Each row was made from one small tree. The marks that hang from a mark follow it in brackets, in the order of their numbers. Every link used is in the known rows. Write each row's tree.
Known rows:
z_622[z_599[z_854[z_334]]]: [ 2.26 -4.23  0.92 -1.83 -0.51  0.84 -4.05 -0.26 -1.90  0.53 -1.11  1.43
 -1.22  1.12 -2.67  1.54  0.15 -2.05 -3.96 -2.68]
z_103[z_486[z_213]]: [ 1.75 -3.84 -1.92 -4.33  3.83 -2.54 -1.57  0.79 -1.68 -0.03 -2.55 -1.82
 -1.32  2.24 -2.07 -0.67  2.18  0.16 -3.50 -3.06]
z_622[z_599[z_854[z_213 z_334[z_67]]]]: [ 2.31 -4.52  1.37 -1.62 -1.02  1.28 -4.05 -0.19 -2.07  0.65 -0.01  0.12
 -1.80  1.53 -2.70  2.04  0.09 -1.53 -4.84 -1.61]
z_486[z_103 z_213]: [ 2.39 -5.10 -2.74 -3.35  2.23 -3.05  0.43 -0.31 -2.37  4.49 -2.76 -0.75
 -5.44  2.98 -2.03 -2.09  2.78  0.55 -1.48  0.58]
z_67[z_334[z_854[z_213[z_622]]]]: [ 1.78 -3.80 -2.44 -2.29  1.29 -1.18 -4.27 -0.35 -1.69  0.86  1.74 -1.97
 -7.62  1.21  1.26 -0.68  0.22  1.44 -4.40 -2.37]
z_67[z_334[z_854[z_213]]]: [ 1.96 -4.05 -2.47 -2.00  1.20 -1.59 -4.49 -0.28 -1.77  0.42  0.85 -1.89
 -7.44  1.26  1.45 -0.49  0.48  2.06 -4.55 -2.40]
z_248[z_67[z_334[z_854[z_213[z_622]]]]]: [ 2.63 -4.49 -2.03 -4.06  1.87 -0.38 -4.24  1.27 -2.16  0.63  1.17 -0.15
 -8.47  0.18 -0.65 -1.71 -0.16  3.51 -4.56 -0.79]
z_67[z_334[z_854]]: [ 1.48 -4.06 -3.04 -2.55  2.05 -2.31 -4.66  0.10 -2.02 -0.21 -0.13 -1.01
 -7.48  1.32  1.39 -0.99  0.67  2.02 -4.14 -2.88]
z_854[z_213[z_622[z_599]] z_334[z_67]]: [ 2.40 -4.91  0.63 -2.81 -0.94  1.30 -2.39 -1.39 -2.50  0.62  3.25 -2.04
 -5.61  1.19 -0.68  2.42 -1.13 -1.76 -5.78 -0.95]
z_103[z_486[z_213[z_854[z_334]]]]: [ 1.85 -3.62 -1.55 -4.19  4.12 -1.70 -1.12  0.17 -1.39  0.30 -2.01 -2.80
 -3.19  1.15 -2.04 -0.68  1.74 -0.70 -3.63 -2.90]
z_599[z_854]: [ 2.23 -3.19 -4.43 -2.40  0.28 -1.83 -1.70 -0.50 -1.23  0.70 -0.92  0.76
 -3.49  0.15  0.37 -1.57  0.66 -1.59 -3.72 -2.33]
z_248[z_67[z_334[z_854[z_213[z_622[z_599]]]]]]: [ 2.54 -4.65 -0.49 -3.93  1.69  0.44 -5.16  1.60 -2.34  0.81  1.16  0.03
 -7.32  0.63 -1.77 -0.92 -0.14  3.62 -4.49 -0.85]
z_334[z_67 z_854[z_213]]: [-0.50 -5.44 -4.13 -2.38  1.86 -2.71 -2.34  1.05 -3.04 -2.21 -0.56 -3.89
 -7.31  1.16  0.93 -1.25  1.30  5.13 -6.55  0.98]
z_486[z_213]: [ 2.28 -4.23 -3.26 -2.30  2.40 -2.71 -0.88 -0.34 -2.21  1.56 -1.85 -0.63
 -3.65  1.80 -0.82 -1.52  2.10 -0.51 -2.60 -1.41]
z_334[z_67]: [ 1.07 -4.82 -6.25 -4.52  1.96 -3.36 -2.59  0.57 -3.23 -1.58 -0.30 -1.18
 -5.56  1.77  0.42 -0.84  1.23  2.28 -5.06 -1.80]
z_213[z_622 z_854]: [ 1.77 -2.34 -7.33 -4.55  1.93 -0.13 -0.85 -0.84 -1.44  2.05  3.25 -2.01
 -6.52 -1.81 -0.18 -2.35  0.07 -0.37 -3.03 -3.27]
z_248[z_67[z_334]]: [ 3.57 -4.43 -3.17 -4.91  1.91 -1.11 -4.50  0.98 -2.30  0.58  0.46  1.23
 -7.33  0.56 -0.75 -1.34 -0.01  2.81 -3.95 -2.13]
z_854[z_213[z_622] z_334]: [ 3.29 -4.06 -0.88 -2.37 -1.33  0.74 -0.78 -2.75 -1.46  1.63  3.26 -1.23
 -5.81 -0.42  1.30  1.42 -1.53 -2.59 -4.81 -2.06]
z_486[z_103 z_213[z_622]]: [ 2.07 -4.56 -2.55 -3.96  2.27 -2.24  0.79 -0.32 -2.29  5.08 -0.99 -0.96
 -5.82  2.92 -2.35 -2.43  2.32 -0.72 -1.22  0.63]

Write each row's tree:
[ 0.41 -4.39 -2.00 -1.53  0.64 -0.42 -2.51  0.21 -1.97  0.08  0.48 -2.20
 -4.46 -0.12 -0.08 -0.67  0.53  2.94 -4.87 -0.73]
z_334[z_854[z_213[z_622[z_599]]]]
[ 1.60 -3.25 -1.54 -4.77  4.06 -0.99 -0.86  0.22 -1.38  0.75 -0.73 -2.93
 -3.43  1.09 -2.33 -0.91  1.40 -1.52 -3.46 -2.85]
z_103[z_486[z_213[z_622 z_854[z_334]]]]
[ 2.11 -4.79  1.21 -3.17  1.50 -0.47 -0.19 -0.20 -2.18  5.33 -1.30 -0.40
 -4.96  3.38 -3.97 -1.15  1.93 -2.60 -1.45  1.06]
z_486[z_103 z_213[z_622[z_599[z_854[z_334]]]]]
[ 1.82 -3.95 -5.14 -3.85  1.92 -1.08 -1.25 -1.14 -2.08 -0.17  0.76 -2.31
 -8.47 -1.18  0.63 -0.85 -0.03  0.18 -4.56 -2.26]
z_213[z_854[z_334[z_67]]]
[ 1.53 -2.67 -4.28 -4.21  1.47  1.60 -2.76 -0.13 -1.75  2.23  3.09 -1.53
 -4.12 -1.06 -2.59 -0.82  0.16 -0.36 -2.97 -3.41]
z_213[z_622[z_599] z_854]
[-0.76 -5.07 -3.93 -2.79  1.87 -2.12 -2.09  1.09 -3.01 -1.69  0.75 -4.13
 -7.57  1.03  0.77 -1.49  0.99  4.27 -6.35  1.00]
z_334[z_67 z_854[z_213[z_622]]]
[ 1.48 -3.06 -2.61 -4.89  4.33 -1.37 -1.08  0.64 -1.39  0.89 -0.80 -3.05
 -2.69  1.16 -2.58 -1.44  1.85 -0.62 -3.23 -3.02]
z_103[z_486[z_213[z_622 z_854]]]
[ 1.67 -3.20 -2.06 -3.43  0.26  0.73 -3.05  0.15 -1.88  1.52  1.71  0.80
 -1.72  0.86 -2.33 -0.14  0.20 -1.98 -3.20 -3.00]
z_213[z_622[z_599[z_854]]]
[-0.76 -5.25 -2.58 -2.62  1.63 -1.33 -2.95  1.42 -3.13 -1.59  0.74 -3.84
 -6.40  1.47 -0.43 -0.70  1.02  4.18 -6.31  0.97]
z_334[z_67 z_854[z_213[z_622[z_599]]]]
[ 1.32 -3.55 -2.23 -4.37  1.55  1.83 -2.43 -0.49 -2.31  1.07  3.11 -2.15
 -6.75 -0.56 -2.25  0.19 -0.51 -1.62 -4.13 -2.27]
z_213[z_622[z_599] z_854[z_334[z_67]]]
[ 1.46 -3.69 -0.91 -3.62  0.33  0.78 -3.00  0.11 -2.27  0.75  1.77  0.28
 -3.21  1.22 -2.14  0.35 -0.11 -2.54 -3.95 -2.29]
z_213[z_622[z_599[z_854[z_334[z_67]]]]]
[ 2.80 -3.66 -2.36 -2.56 -0.99  0.98 -2.63 -0.98 -1.73  2.38  3.10 -1.16
 -1.97  0.47 -1.18  0.99 -0.09  0.03 -4.14 -2.54]
z_854[z_213[z_622[z_599]]]
[ 1.42 -3.36 -0.08 -4.13  3.45 -0.85 -2.05  1.11 -1.51  0.71 -1.51 -1.66
 -0.46  2.52 -3.70 -0.44  1.92 -1.73 -3.33 -2.67]
z_103[z_486[z_213[z_622[z_599[z_854]]]]]
[ 2.71 -4.72 -2.02 -3.82  1.89 -0.79 -4.49  1.26 -2.20  0.33  0.39 -0.07
 -8.23  0.31 -0.49 -1.52  0.00  4.15 -4.67 -0.81]
z_248[z_67[z_334[z_854[z_213]]]]
[ 2.36 -3.72 -1.20 -2.17 -0.85 -0.01 -0.96 -1.33 -1.38  0.84  1.83 -1.10
 -6.13  0.47  0.36 -0.09 -0.71 -3.68 -5.26 -0.43]
z_599[z_854[z_213[z_622] z_334[z_67]]]
